Every row comes from one small tree of marks. Brackets hold a mark, then the marks that hang from it, in the order of their numbers. Every link used is in the known rows. Which tree was each row made from?
In the rows, zero is written as 128.
Known rows:
[z_328 [z_815 [z_200 z_251]]]: [112  90  94 128 122 105 126  57  94  61 157 116 152 199 166 118  95 108
 120 164 165 141 147 111 105  98 152 131 105 154  93  96 200 123 159  62]
[z_200 [z_251 [z_326 z_235 z_819]] z_974]: [ 90 105  89 172 136 115 134  88 105  86 147 134 143 169 163 118 118 135
 159 154 176 110 120 109 125  99 136 137 131 155  97 111 162 107 128 132]
[z_128 [z_912 z_105] [z_974 z_200]]: [127  94 126  97 130 132 151  98 107  95 125  95 131 136 161 111  51  76
 119 127 176 129 137  93 123 101 104 135 100 106 109  99 162 153 146 117]
[z_200 z_251 [z_326 z_912]]: [ 85  95 117 147 127 105 143  80 123  72 160 140 167 177 155 157  83 141
 154 132 168 145 145 117 121 107 151 148 132 132 103 114 179 133 141  69]
[z_819 [z_326 [z_200 [z_974 z_912]] z_251]]: [ 83 121 116 142 138 128 145 136  86  73 137 112 144 156 161 135 112 129
 118 172 187 129 121  96 133  98 125 104 122 136 116 101 148 117 144 134]
[z_251 [z_326 z_235 [z_912 z_200 z_974]]]: [132 102  64 112 137 172 145  80 116  93 146 124 132 142 162 140  76 123
  46 162 171 127 115 103  96  95 159 156 119 158  68 115 144 124 148 163]
[z_326 z_235 [z_819 [z_200 z_251 z_974]]]: [ 93 113  99 184 127  95 134 104 125  76 154 123 132 178 169 137 108 128
 143 174 172 112 114 116 121  99 143 127 132 162  94 107 165  94 142 108]
[z_815 [z_200 z_251 [z_326 z_819]]]: [ 88 101 103 131 127  99 130  67 105  60 163 111 159 182 156 145  99 115
 206 155 163 151 132 126 119 101 152 128 123 136  92 105 186 122 147  46]
[z_105 [z_912 [z_200 [z_326 z_819]] z_251 [z_974 z_128]]]: [ 67  81 120  75 151 132 149  75 146  48 155 129 144 158 147 131  98 143
 139 152 182 133 118  83 123 113 168 169 113  93  87 114 168 157 155 177]
[z_251 z_326]: [130 107  95 117 138 102 142  80  81  82 139 107 166 183 150 122 101  99
 130 133 172 134 138  93  99  96 145 147 108 172 105 103 158 107 149 146]
[z_200 [z_326 z_819 z_912] z_974]: [ 98 101 121 152 141 123 141 118 119  81 145 136 180 163 155 159 103 132
 162 159 168 121 123 106 120  99 166 125 113 133 116 108 179 113 135  99]
[z_819 [z_200 [z_251 [z_326 z_235 z_912]] z_974]]: [ 99 115  91 181 119 101 143  94 115  79 138 136 150 173 167 137  95 143
 109 148 170 120 129 109 104 102 137 142 133 183  88 115 146 107 134 118]
[z_819 [z_200 z_974] z_326]: [102 115 120 119 130  68 150  99  93  49 132 108 180 189 156 144 125  92
 150 139 177 130 138  87 109 103 135 118 104 174 112 116 147  84 159 105]
[z_819 [z_200 z_974] [z_326 z_235 z_251 z_912]]: [ 97 132 105 172 130 112 145 122 109  76 138 122 111 145 167 160  95 122
  95 173 176 116 113 110 101 100 136 116 136 191 100 116 144  83 142 103]
[z_251 [z_326 z_200 z_819]]: [130 126  95 155 136 120 140 108  94  99 140 102 152 170 158 122  98 115
 100 165 171 114 116 106 103  90 165 136 114 171  97  95 141 124 130 170]
[z_128 [z_912 z_251 z_974]]: [110  91 125 107 138 121 146  85 117  59 155 101 144 159 154 121  85 120
 121 136 173 137 134  85  92 107 122 160 102 132  98 106 179 145 158 135]
[z_819 [z_200 z_251] [z_326 z_912]]: [ 99 122 104 161 119  73 151  92 109  61 147 114 142 169 159 152  86 114
 129 153 172 135 143 110 107 101 146 138 130 182  96 118 147 102 148  79]
[z_105 [z_200 [z_974 [z_128 z_235 z_912]]]]: [ 84  93 119 132 122 127 137 137 110  71 119 105 187 147 166 109  78  92
 104 154 164 145 158  93 127 111 118 140 109 133 104  88 155 164 134 120]
[z_819 [z_200 [z_974 z_912]] [z_326 z_235 z_251]]: [ 85 122 109 161 134 107 144 127  94  65 136 119 120 158 167 143 112 123
 146 178 185 120 112 106 116 103 118 109 135 157 104 107 149  80 157 130]
[z_251 [z_326 [z_819 [z_200 [z_974 z_128 z_912]]]]]: [113 111  92 172 133 111 147 132  83  84 123 113 162 176 155 113 113 115
 159 178 175 116 113  95 121  98 146 129 108 132 101  91 150 102 142 176]
[z_105 [z_912 z_251 z_326 [z_974 z_128]]]: [ 79  73 110  77 157 144 154  91 123  40 152 114 139 162 144 129  96 121
 133 156 187 144 119  73 115 109 150 173 111 105  96 110 173 132 157 158]
[z_819 [z_326 z_200]]: [116 119 117 113 134 106 145 110  92  70 143  97 163 169 160 140  99  96
  94 148 176 131 137  99 116  98 146 127 114 159 108 105 140 118 144 120]
[z_815 [z_200 z_974]]: [117  97  93  95 131 109 130  95  81  59 143 100 185 177 160 137  97  92
 155 153 164 153 139  96 114  95 135 118  97 151 105  99 182 107 156  71]
[z_128 [z_235 [z_326 [z_200 z_251] z_819]] [z_974 z_912]]: [ 74 103  85 151 143 134 139 121 109 115 138 100 108 138 183 122  96 117
 128 189 188 137 122 118 141  95  95 119 133  86 109  98 154 178 126 152]
[z_815 [z_200 z_251]]: [107  99  88 114 123  93 130  70  89  59 160  99 159 182 159 133  85 102
 159 151 164 162 146 112 116  97 135 133 116 151  93 101 183 119 155  48]
[z_912 [z_200 z_326] z_251]: [ 74  91 124  58 151 118 145  43 127  52 157 129 155 199 143 152 109 129
 118  98 178 143 139  89 116 107 137 161 121 133  95 115 175 146 161 129]
[z_200 z_974]: [108  95 110 105 138 102 139 105  92  67 144 117 188 188 156 134 113 106
 137 138 174 140 138  85 124  98 135 127 100 141 122 104 178 107 153 113]
[z_974 [z_912 [z_200 z_326]]]: [ 93  88 107  80 141 135 146  90 101  63 151 129 177 180 151 143  93 126
 149 146 179 148 138  99 137 105 140 136 114  93  96  99 177 135 170 138]
[z_912 z_105 [z_974 z_128 [z_200 [z_251 z_326]]]]: [104  73 102 114 125 144 153  72 114  76 132 123 146 171 142 107  96 100
 116 127 183 153 116  75 147 103 121 161 119  75  89 115 154 124 146 119]
[z_819 z_200 [z_326 z_235 z_912]]: [129 129 104 152 128  97 146 115 109  78 144 109 128 148 169 160  70 100
  96 170 169 116 126 115  90  98 150 135 130 196  91 113 137  83 146 109]
[z_815 [z_200 z_251] z_328]: [120  91  92 104 125  97 131  61  87  58 156  98 153 169 171 146  86 102
 175 168 156 176 142 105 129 101 136 122 107 148  89  93 198 125 153  29]
[z_235 [z_326 z_251]]: [104 101  93 116 142 106 136  83  84  88 157 121 109 166 152 148 124  99
 115 150 182 157 123  96 111  95 110 137 125 136 122 106 187  97 161 113]
[z_251 [z_326 [z_200 z_974] z_235 z_819 z_912]]: [128 129  85 190 136 156 135 140 111 118 136 124 136 133 174 135  79 138
  59 186 167  91 101 117 103  88 166 129 130 181  89  99 134 120 110 170]
[z_128 [z_235 z_326] z_912 [z_974 z_200]]: [104  97 112  94 136 136 142  94 104 113 114  99 125 110 180 111  63  69
 134 143 176 147 153 108 124 106  76 140 103  97 111  97 157 170 142 117]
[z_128 z_235 z_974]: [102  98  98  94 142 113 143  92 108  96 132  78 143 164 172 123  77  86
 128 144 177 143 145 104 112  99 115 127 104 137 115 104 159 160 143 124]
[z_328 [z_815 [z_200 z_974]]]: [120  88 102 109 130 117 127  81  85  62 142 116 177 197 167 120 108  98
 118 165 164 133 140  97 103  97 151 115  88 154 104  94 199 112 158  78]
[z_200 z_251 [z_326 z_819] z_974]: [ 60  92 125 154 135  97 138  83 121  62 155 142 179 195 152 144 133 142
 205 134 174 131 132 108 139 108 144 128 121 117 114 115 184 121 138  82]

Write each row's tree:
[ 89 107 115 151 145 147 146 104 125  61 149 115 115 155 158 138  98 118
 132 161 174 101 108 108 100 106 123 145 122 156  88 103 173 120 142 130]
[z_128 [z_912 z_251 [z_326 z_235 [z_819 [z_200 z_974]]]]]
[ 84  90  93 119 123 151 147  79 103  91 125 109 148 149 165  95  72 108
 107 143 169 137 151 109 141 115 105 161 116 113  78  98 150 182 138 131]
[z_974 [z_128 z_235 [z_912 [z_200 [z_251 z_326]]]]]
[111  97 112  94 133 117 132  63  88  63 151 104 144 164 164 168  98 110
 188 161 158 176 127 111 117 105 143 111 107 146  95  93 204 122 155  38]
[z_815 [z_200 [z_326 z_251]] z_328]
[ 83  97  78  76 155 185 155  92  97  77 144 100 108 169 150 141  91 113
 106 162 192 150 120  98 132  97 122 120 110  90  99  99 174 150 170 154]
[z_128 [z_974 [z_912 z_200 [z_326 z_251]]]]
[112 106  88 137 141 120 138 103  91  99 155 128 104 144 155 158 100 109
  86 170 177 152 119 103 104  91 121 140 132 144 117 105 184 105 151 112]
[z_235 [z_326 z_251 z_912]]
[ 83  89 107 101 163 128 150  87 129  44 164 112 127 156 144 132 102 124
 165 174 186 131 106  84  99 101 165 161 114 133  95 111 177 122 155 164]
[z_105 [z_912 z_251 [z_326 z_819] z_974]]
[ 95  95 112 118 123 114 140  95 106  81 135 123 159 171 153 113  75 101
 137 138 171 160 147  95 159 106 134 155 117  79 105  93 166 125 150  80]
[z_974 z_128 [z_200 z_251]]
[ 95  96  94  88 151 128 147  76  95  68 143 120 143 175 148 119  92 133
 120 139 184 135 132  84 117  98 128 157 122 131  90 100 163 139 160 193]
[z_974 [z_912 z_200 [z_251 z_326]]]
[113 116  78 194 133 119 136  93 111 103 155 128 112 149 165 127  76 135
 125 176 168 111 120 125 107  93 157 152 143 172  87 107 158 113 124 128]
[z_200 [z_251 [z_326 z_235 z_819 z_912]]]
[ 81 114 112 150 123  78 143  90 112  54 145 124 145 180 168 143 118 115
 145 140 179 121 135 107 119 108 121 126 132 171  96 123 146  88 146  89]
[z_819 [z_200 z_251 z_974] [z_326 z_235]]
[ 74  96 120 154 136 130 135 106 133  69 148 133 128 166 149 146 112 114
 119 149 178 124 105 100 119  99 136 123 146 149 105 111 170 117 132 118]
[z_912 [z_105 [z_200 [z_326 z_235 z_251 z_819] z_974]]]
[104 105  86 146 130 108 136  68 101  85 153 124 135 175 160 121  95 126
 132 135 175 129 136 113 112 101 132 156 136 163  92 111 160 110 139 124]
[z_200 [z_251 [z_326 z_235]]]
[103  79  98  98 140 188 156 101 106  72 143 107 124 158 141 126  88  79
  93 159 176 125 110  93 145 103 127 149 112  90  84  98 171 143 151 125]
[z_974 [z_128 [z_912 z_105 z_200 [z_326 z_819]]]]
[108 118  88 199 134 143 132 135 132 104 159 116  65 122 158 146  60 114
  61 204 172 113  90 117 102  84 153 132 162 178  93 100 164 112 124 127]
[z_326 z_235 z_251 z_819 [z_912 [z_105 z_200]]]
[131  90 101  84 134 110 131  84  76  58 140  98 181 164 172 150 100  92
 172 171 156 167 136  91 127  99 137 106  88 149 100  91 199 111 153  50]
[z_815 [z_200 z_974] z_328]
[ 94  96 109 165 122 136 145 124 128  84 149 131 155 169 164 143  86 142
  55 148 176 125 121  95 138  93 132 129 137 141 104 113 155 147 119  96]
[z_326 [z_200 z_251 z_974] [z_912 z_105]]
[109  90 115 126 127 133 143 121  97  93 127  92 160 144 168 104  63  88
 120 160 165 137 147 107 132 111 111 147 106 112 102  87 165 160 140 114]
[z_974 [z_128 z_235 z_912]]
[115 107 103 131 131 141 145 119  88  91 122 114 184 177 159 120 108 121
  78 138 173 125 128  86 125 101 140 136 105 141 105  97 136 137 125 161]
[z_251 [z_326 [z_200 [z_974 z_128]]]]
[ 97 105  80 179 122 125 142 109 123  75 143 116 146 155 150 122  85 124
  90 174 166 146 131 100 111 100 168 157 128 142  83 104 145 147 128 141]
[z_105 [z_200 [z_251 [z_326 z_819 [z_912 [z_974 z_128]]]]]]
[105  92 114 129 134 125 127  77  99  63 144 127 177 196 163 134 119 112
 155 168 163 123 128 110 105 100 167 111  93 142 102  98 201 114 151  76]
[z_328 [z_815 [z_200 [z_326 z_819] z_974]]]
[115  73 110  92 145 120 137  90  83  51 142 105 154 158 166 143  98 110
 182 171 170 158 117  78 136  97 109 111 107 125 101  93 204 120 148  80]
[z_815 [z_200 [z_974 [z_912 z_105 z_251]]] z_328]
[ 92  93  92 116 124  99 130  79  91  54 152 109 177 184 161 130 102 113
 169 147 166 158 145 104 128  99 127 124 111 143  99 105 183 118 152  47]
[z_815 [z_200 z_251 z_974]]
[106 119  96 208 132 133 140 133 130 103 152 125  75 144 163 153  87 128
  81 201 176  99  73 114 107  86 144 118 149 177  96 110 166  91 131 122]
[z_326 z_235 z_251 [z_819 [z_200 z_974]] [z_912 z_105]]
[115 125 108 147 135 144 140 142 109  90 138 118 149 135 176 153  78 121
  59 169 172 108 124 108 116  97 145 119 128 167 100 111 132 114 123 115]
[z_819 [z_326 [z_200 z_974] z_235 z_912]]
[114 116 113 132 147 113 141 102 113  79 152 114 110 137 162 152  72 112
 100 154 175 113 128 106  96  97 136 150 139 181 101 116 154 101 136 118]
[z_819 [z_326 z_235 [z_912 z_251]]]
[ 98  91 114 127 121 115 150  96 118  73 141  95 128 151 160 115  65  99
  94 125 174 135 151  96 111 105 105 140 121 139 102 106 160 182 135 119]
[z_128 [z_912 [z_105 [z_200 z_251]]] z_974]
[ 76  92  71 122 149 177 143  92 115  70 165 131 118 165 155 138  94 124
 134 189 185 132 107 119 151  98 138 139 139  90  73  99 177 121 160 136]
[z_974 [z_912 [z_200 z_251] [z_326 z_235 z_819]]]
[ 79  58  75  74 151 214 159  75 133  66 145 101 123 174 140 132 115  75
  82 173 188 145  85  86 151  98 129 142 113  66  71 117 163 146 155 137]
[z_912 z_105 z_200 [z_326 z_819] [z_974 [z_128 z_235]]]
[119  83 101 114 128 132 129  95  84  66 134 115 175 194 165 115 104  96
  97 168 164 137 139  93 116 100 149 119  85 131 104  90 194 118 153  82]
[z_328 [z_815 [z_200 [z_974 z_128]]]]
[114 116  81 198 121 121 141 112 144  85 166 117 110 150 170 150  77 139
  91 203 167 120 100 124  98  95 169 140 136 154  76 113 159 107 141 111]
[z_326 z_235 [z_819 [z_200 z_251]] [z_912 z_974]]
[ 91  85 109 115 136 123 139 119  98  81 125 107 182 175 164 118 103  98
 130 150 174 144 140  89 144 105 117 130 104 112 117  98 167 132 140 108]
[z_200 [z_974 [z_128 z_235]]]
[129 128 105 145 132 138 140 134 110  95 146 109 130 130 174 153  64 112
  49 174 170 111 123 116 106  95 154 130 133 176  94 107 132 113 127 122]
[z_819 [z_326 z_200 z_235 z_912]]
[ 75  87  76  81 142 175 144  53 125  60 166 131 125 186 152 150 100 111
  89 139 181 145 127 112 139 103 132 152 135 121  71 114 171 127 162 100]
[z_912 [z_200 z_251] [z_326 z_235]]
[ 75  79 102 126 128 126 145  85 121  91 131  99 107 129 172 113  81  77
  99 133 180 147 150 104 117 108  61 143 134 125 102 112 158 195 126 116]
[z_128 [z_235 z_326] [z_912 [z_105 [z_200 z_251]]] z_974]
[ 84  99 101 121 155 128 148  93 145  47 163 114 105 151 155 139  96 128
 146 185 185 115  96  96  89 103 165 163 126 152  78 115 165 110 154 171]
[z_105 [z_912 z_251 [z_326 z_235 [z_819 z_200]] z_974]]
[ 91 118 122 143 139 132 130  94 122  98 146 133 118 145 156 140  83 117
 167 159 174 131 109 122 128 101 151 137 132 116 101  98 170  99 148 102]
[z_974 [z_200 [z_326 z_235 z_251 z_819]]]
[113 107 115 149 139 116 141 108 117  87 156 125 158 161 154 158  84 123
 152 165 165 127 124 117 109  97 175 136 119 140 107 103 176 115 139  99]
[z_200 [z_326 z_819 z_912]]
[ 99  88  75 130 140 130 144  75 118  92 165 140  98 149 152 150 106 101
  81 166 180 136 109  98 133  87 125 147 144 123  95 119 179 121 143 114]
[z_235 [z_326 z_819 [z_912 z_105 [z_200 z_251]]]]
[ 95  85  81  69 151 170 151  95  92  57 150 118 159 179 145 141  97 105
 124 165 184 153 127  94 141  98 135 136 113  94  88  96 179 124 177 141]
[z_974 [z_912 z_200 z_326]]
[ 72  92  76  99 148 155 148  58 119  57 167 122 131 193 141 143 113 105
 124 154 181 143 119 106 141  97 149 144 123 118  80 110 177 128 163 101]
[z_912 [z_200 z_251] [z_326 z_819]]
[ 94  96  96 109 145 166 139 106 131  82 146 133 121 147 164 145  73 137
  35 151 172 118 122  93 128 101 132 157 130 132  88 108 163 139 136 140]
[z_326 z_235 [z_912 [z_200 [z_974 z_128]] z_251]]
